Each row comes from the steps of one path. Every step used is in the known rows, and no mark comes twice. Write the path behind each row, first mark first.
Known rows
filik nobava bote dunim giber keba tikar: [  5  -8  -1  27   6  -2  44 -25  -3 -36  23  16   2   9   6  56   1  60
 -26  26 -23 -33  -3  22  10  10   2  45]
giber dunim bote soruv: [ -6  -1   2  -3  -4  20  11   9   7  31  -2 -16 -10  41 -23 -43 -25  27
  33   9   0 -15   5  44 -14  47 -32 -77]
nobava filik: [-12  -5 -18 -33  17 -28   2  26 -33  16  17  -6  15 -14 -12  28  46 -51
  19   7 -30  14 -18  30 -41 -12 -20 -13]
giber keba filik: [-56 -15 -30 -44  11  18 -17 -16  11  17  24  29  20   7   7 -15   2   6
 -44   2   8  -5   3  44  29 -45  16 -39]
dunim giber keba filik nobava bote pugon: [-38 -33  13 -42  -2   3  27 -28   6 -66  42   0  -8 -20  21  32 -16  34
 -26  16  30  53  12  11  40 -30  -1  -2]
pugon bote dunim giber keba filik: [ 19 -33  12 -42 -39   2   9   6  16 -71   6  11  16  21  16  12  14   5
   4 -35  16 -31  25  -3  11  -2  -4  -8]
giber dunim: [-36  24 -12  33  20  17 -14  27  -7  25   6  18   4  43 -13 -71  11 -20
  10  -4 -19 -19  13  15   9  32 -20 -76]
dutuki bote dunim giber: [ 56   5  24  64  -2 -44 -11  15  -8  14  -4   3  -5  -9  -8 -46  64 -13
  41   9  12 -18 -24 -52  -6   3   1  -9]
filik nobava: [-51  55 -29  30  43   1 -21  -7   0  -8   5   8   1 -47   1 -11  70  18
  -6  21 -17  31  27  12  19  -7 -16  72]
keba filik nobava: [-78  43 -20 -21  -5   0 -48 -17   2 -14  -1  17  10 -91  -4  10  50  37
 -12  23  13  58  78  12  46 -31  24  59]
filik nobava bote dunim giber keba: [ -2 -10  -1  29 -11  -9  29 -23   4 -50  34  13   4  14   4  48  20  61
  -9  30 -23 -10 -18  51   3  12 -14  37]
pugon bote soruv: [  4   1 -32 -55  23  17  -5  19   9 -28 -14 -26  15  20  -4   1   5 -32
 -15 -18   6  -3  -9  -5 -12  40 -22  28]
dunim giber keba filik: [-49 -19  13 -27  28   0  17  -9   9 -47  31   3 -10 -11  26  -8  -4   2
 -17   6  19  54   3  30  25 -32 -12 -54]
tikar keba: [-23   3 -21 -32   0  14 -30  12  14  59 -16  21  29 -23   4  -9   1 -44
  11 -13 -30 -15 -32   2  -5  13  22 -18]
bote dunim: [ 39   4   5  39 -31 -24 -32  10 -15  19  13  14  14  -6   5 -38  43 -10
  13  -8 -47 -39  -6 -28  17  23  -6 -40]
pugon bote: [-16  12 -26 -31  40  15 -11  23   9 -29 -15  -9  26  -4   7   1  28 -50
  10 -44  10 -22   4  -8 -20   6 -22  44]
filik nobava bote: [-45  27 -29  19  31  -1  -2 -14  -2 -22  13  -2  15 -32  -6  49  29  28
  -5  27 -15  15  -8  42  -9  10 -11  81]
tikar soruv bote: [  2  10 -20  -4 -20  -4 -50  14 -22  36  -8  12  10  10 -27   6 -51 -38
  55 -15 -11  17  -8   6 -17  47  16  27]
soruv bote vulut: [ 28   9   5  29 -59  -2 -25  -2  16  30   1 -30  -5  49 -32  -8 -34 -38
  17  -3  13  26 -24  15 -65  17 -16  34]
vulut bote: [ 13  32 -30  27  49  38  -7  -4 -26   3 -28 -27  18 -16   5 -25 -19 -52
  14 -11   7  -8   1 -12 -53 -26 -20   9]
dutuki bote: [  3  29 -20  41  53 -21 -31  16  -5  53 -16   1  11 -21 -18 -47  63 -42
  22   7  23 -14 -30 -31 -19 -16   4  27]
keba tikar soruv: [ -7  18 -28  -3  50  16 -14  20 -46  64 -27  23   9 -32   3  -3 -54 -42
   3 -20 -27 -31  20 -76  44  26  34  19]
tikar keba filik nobava: [-62  16 -22 -59 -43  18 -48 -11  23  32 -22  37  27 -73  -5  22  14  17
  -1   9  -5  22  39  15  31 -13  57  37]
pugon bote dunim giber keba tikar: [ 43 -27  10 -19   2   8  38  11   7 -49  -1   7  10  37  21   9   3 -12
  -8 -44   2 -70  12 -33   2  10  -9   1]
pugon bote dutuki: [ 15   9 -23 -52   4  -6   5  16  31 -31 -21 -19   2  -2   6   4   2 -51
 -24 -37  -9   4  13  -9 -24  -3 -19  40]
tikar dutuki: [-38  21  12  14  24  -1 -37  28  -8  30 -35  -4 -13  -7  11 -10  48  -9
 -23 -18   2  16 -16 -13  15 -31  10 -12]
vulut bote dunim giber keba tikar: [ 73  -6   6  40  11  30  42 -15 -27 -20 -14 -11   2  26  18 -17 -46 -13
  -2 -12  -3 -56   9 -36 -29 -22  -7 -33]
soruv bote dunim giber keba: [ 60 -17  33  25 -47 -26   2 -12  17 -25  30  -4  -6  52 -13  -2   3   3
  16  -7  -5  -9 -20  37 -50  21 -12 -29]

Which path is each row?
[ 42 -27  43  29 -16 -12  26   6  -8  -7   3  16 -21  36  27 -13  12  25
 -27 -12 -21 -41 -10 -34  33 -10   9 -65] | bote dunim giber keba tikar dutuki
[ 11 -24  30  -1  51   2  39   4  -4   5  -5  -3 -30  17  23 -19   0  -8
 -41 -10  43  -7 -19 -74  34 -49  14 -20] | dunim giber keba tikar dutuki bote pugon
[-25 -17  11 -52 -84   1 -20 -17  19  -9  -9  32  23 -56  -1  63 -14  44
  14  16 -10  13  22  20  21  10  56  16] | tikar keba filik nobava bote dunim giber
[ 24  18 -25  16  35 -19 -24  12  -5  54 -15 -16   0   3 -29 -48  38 -22
  -1  32  18   6 -46 -30 -11  17   4   9] | dutuki bote soruv
[ -7 -10  24  14  72   2  45   8   1   4 -12   2 -28  25  20 -11   5  -3
 -35  -3  32  -4 -27 -26  12 -46   8 -24] | dunim giber keba tikar dutuki bote
[ 49   2  15  11  -9  -6  -1  10 -35  27 -18  13  -7  -7 -10  17 -69 -19
  26 -21 -18 -26  25 -65  11  47  36  15] | keba tikar soruv bote dunim giber
[ 60   7  15  33 -55 -27 -37  -5   7  12  12  -4   9  20 -26  -7  22 -10
  24 -12 -16 -24  -5  15 -52  32   0   1] | soruv bote dunim
[-28  18 -33   2  18   2   4 -16  -2 -22  14 -14   5 -12 -15  48   8  43
 -24  48 -21  30 -19  44  -3  37 -12  66] | filik nobava bote soruv
[ 23   3   6 -30  -1 -20  14 -13  33  25 -13 -39 -20 -51   5   9 -14  -1
  20  -8 -11  24   2  27 -40 -21 -30   3] | dunim bote dutuki
[ 41  14 -22   4  13  39 -16 -11 -36  10 -17 -32  16 -33   8 -39 -26 -58
   7 -22  23 -11  17 -89 -15 -33 -10  14] | vulut bote pugon
[-72  20 -19 -30 -15   1 -34 -22   0 -26   6   9  21 -79 -10  56  17  45
 -11  27  14  43  50  35  24 -19  28  66] | keba filik nobava bote
[ -6  -4  12  30 -43  27  12  12  12  46  -7 -14 -10  61 -20 -48 -42   9
  51  -4   9 -23   6  28 -19  23 -36 -54] | giber dunim bote vulut
[  3  15   7  18  13 -14 -35  28  -4  59 -53 -14 -21  16 -18 -24  53   5
 -25  13  33  11 -45 -35   4 -20  28   3] | tikar dutuki bote soruv
[-44 -26   4 -41  11   4  37 -25  12 -68  37  -6 -13   6  11  39 -27  50
 -36  41  18  66  -7  62  20  -4  -8 -16] | dunim giber keba filik nobava bote soruv
[-53  19 -17 -44 -37 -11 -22 -27  14 -27   1   4   5 -77 -10  58  -2  47
 -32  31   0  62  56  35  21 -24  30  63] | keba filik nobava bote dutuki
[-39   3  13 -15 -47 -15 -17 -22  -2 -58  15  10   7 -71  -1  57  16  64
   2  30   7  47  57  22  32  -6  24  40] | keba filik nobava bote dunim giber
[-23   8   5  15  11  20   7  12   6  31  -3  -3  -1  23 -15 -42  -4  12
  51 -11   3 -32  19  42 -18  21 -31 -63] | giber dunim bote
[ 15 -28  15   2  -1  15  44  -2  -2  -1  10  -3 -25  65   7   5 -89 -18
  -4  -4  11  17 -21  -9  -1   9  -4 -13] | dunim giber keba tikar soruv bote vulut
[ 38 -28  25  30 -21 -19  16   0  -2 -27  36  14  -7  32  23 -31  20   9
   1  -1 -33 -20 -24  -2  20  10 -21 -75] | bote dunim giber keba
[ 11 -10  11  10 -32   9   6  -5  13  47 -12 -43  -7  -5   1  -1 -36  -5
  55  -6  17   4 -21   9 -35 -10 -38  16] | dunim bote vulut
[  6 -21  29  26  29   8  50   9   7  15 -17  -8 -37  56  16 -14 -23  -5
 -33   2  37   2 -36 -35  11 -44   4 -18] | dunim giber keba tikar dutuki bote vulut
[ 47 -32  19  21 -22 -10  22   6 -24  -2  18  30  -7  33  20 -16 -30   8
   5  -8 -37 -41  -7 -38  45  25   8 -61] | bote dunim giber keba tikar soruv
[ 63 -18  49  24 -42 -17  12  -6  11  -6  -2  -2 -21  53 -10  17  -8  19
 -13 -18   8 -31  -6   5 -36   2  18 -20] | soruv bote dunim giber keba tikar dutuki
[ 23 -20  13 -22  18  -5  49  -6   8 -15  10  -1 -34  35  10  11 -80 -15
 -26  -5  -7  27  -9   4  -5   3   3 -22] | dunim giber keba tikar soruv bote dutuki
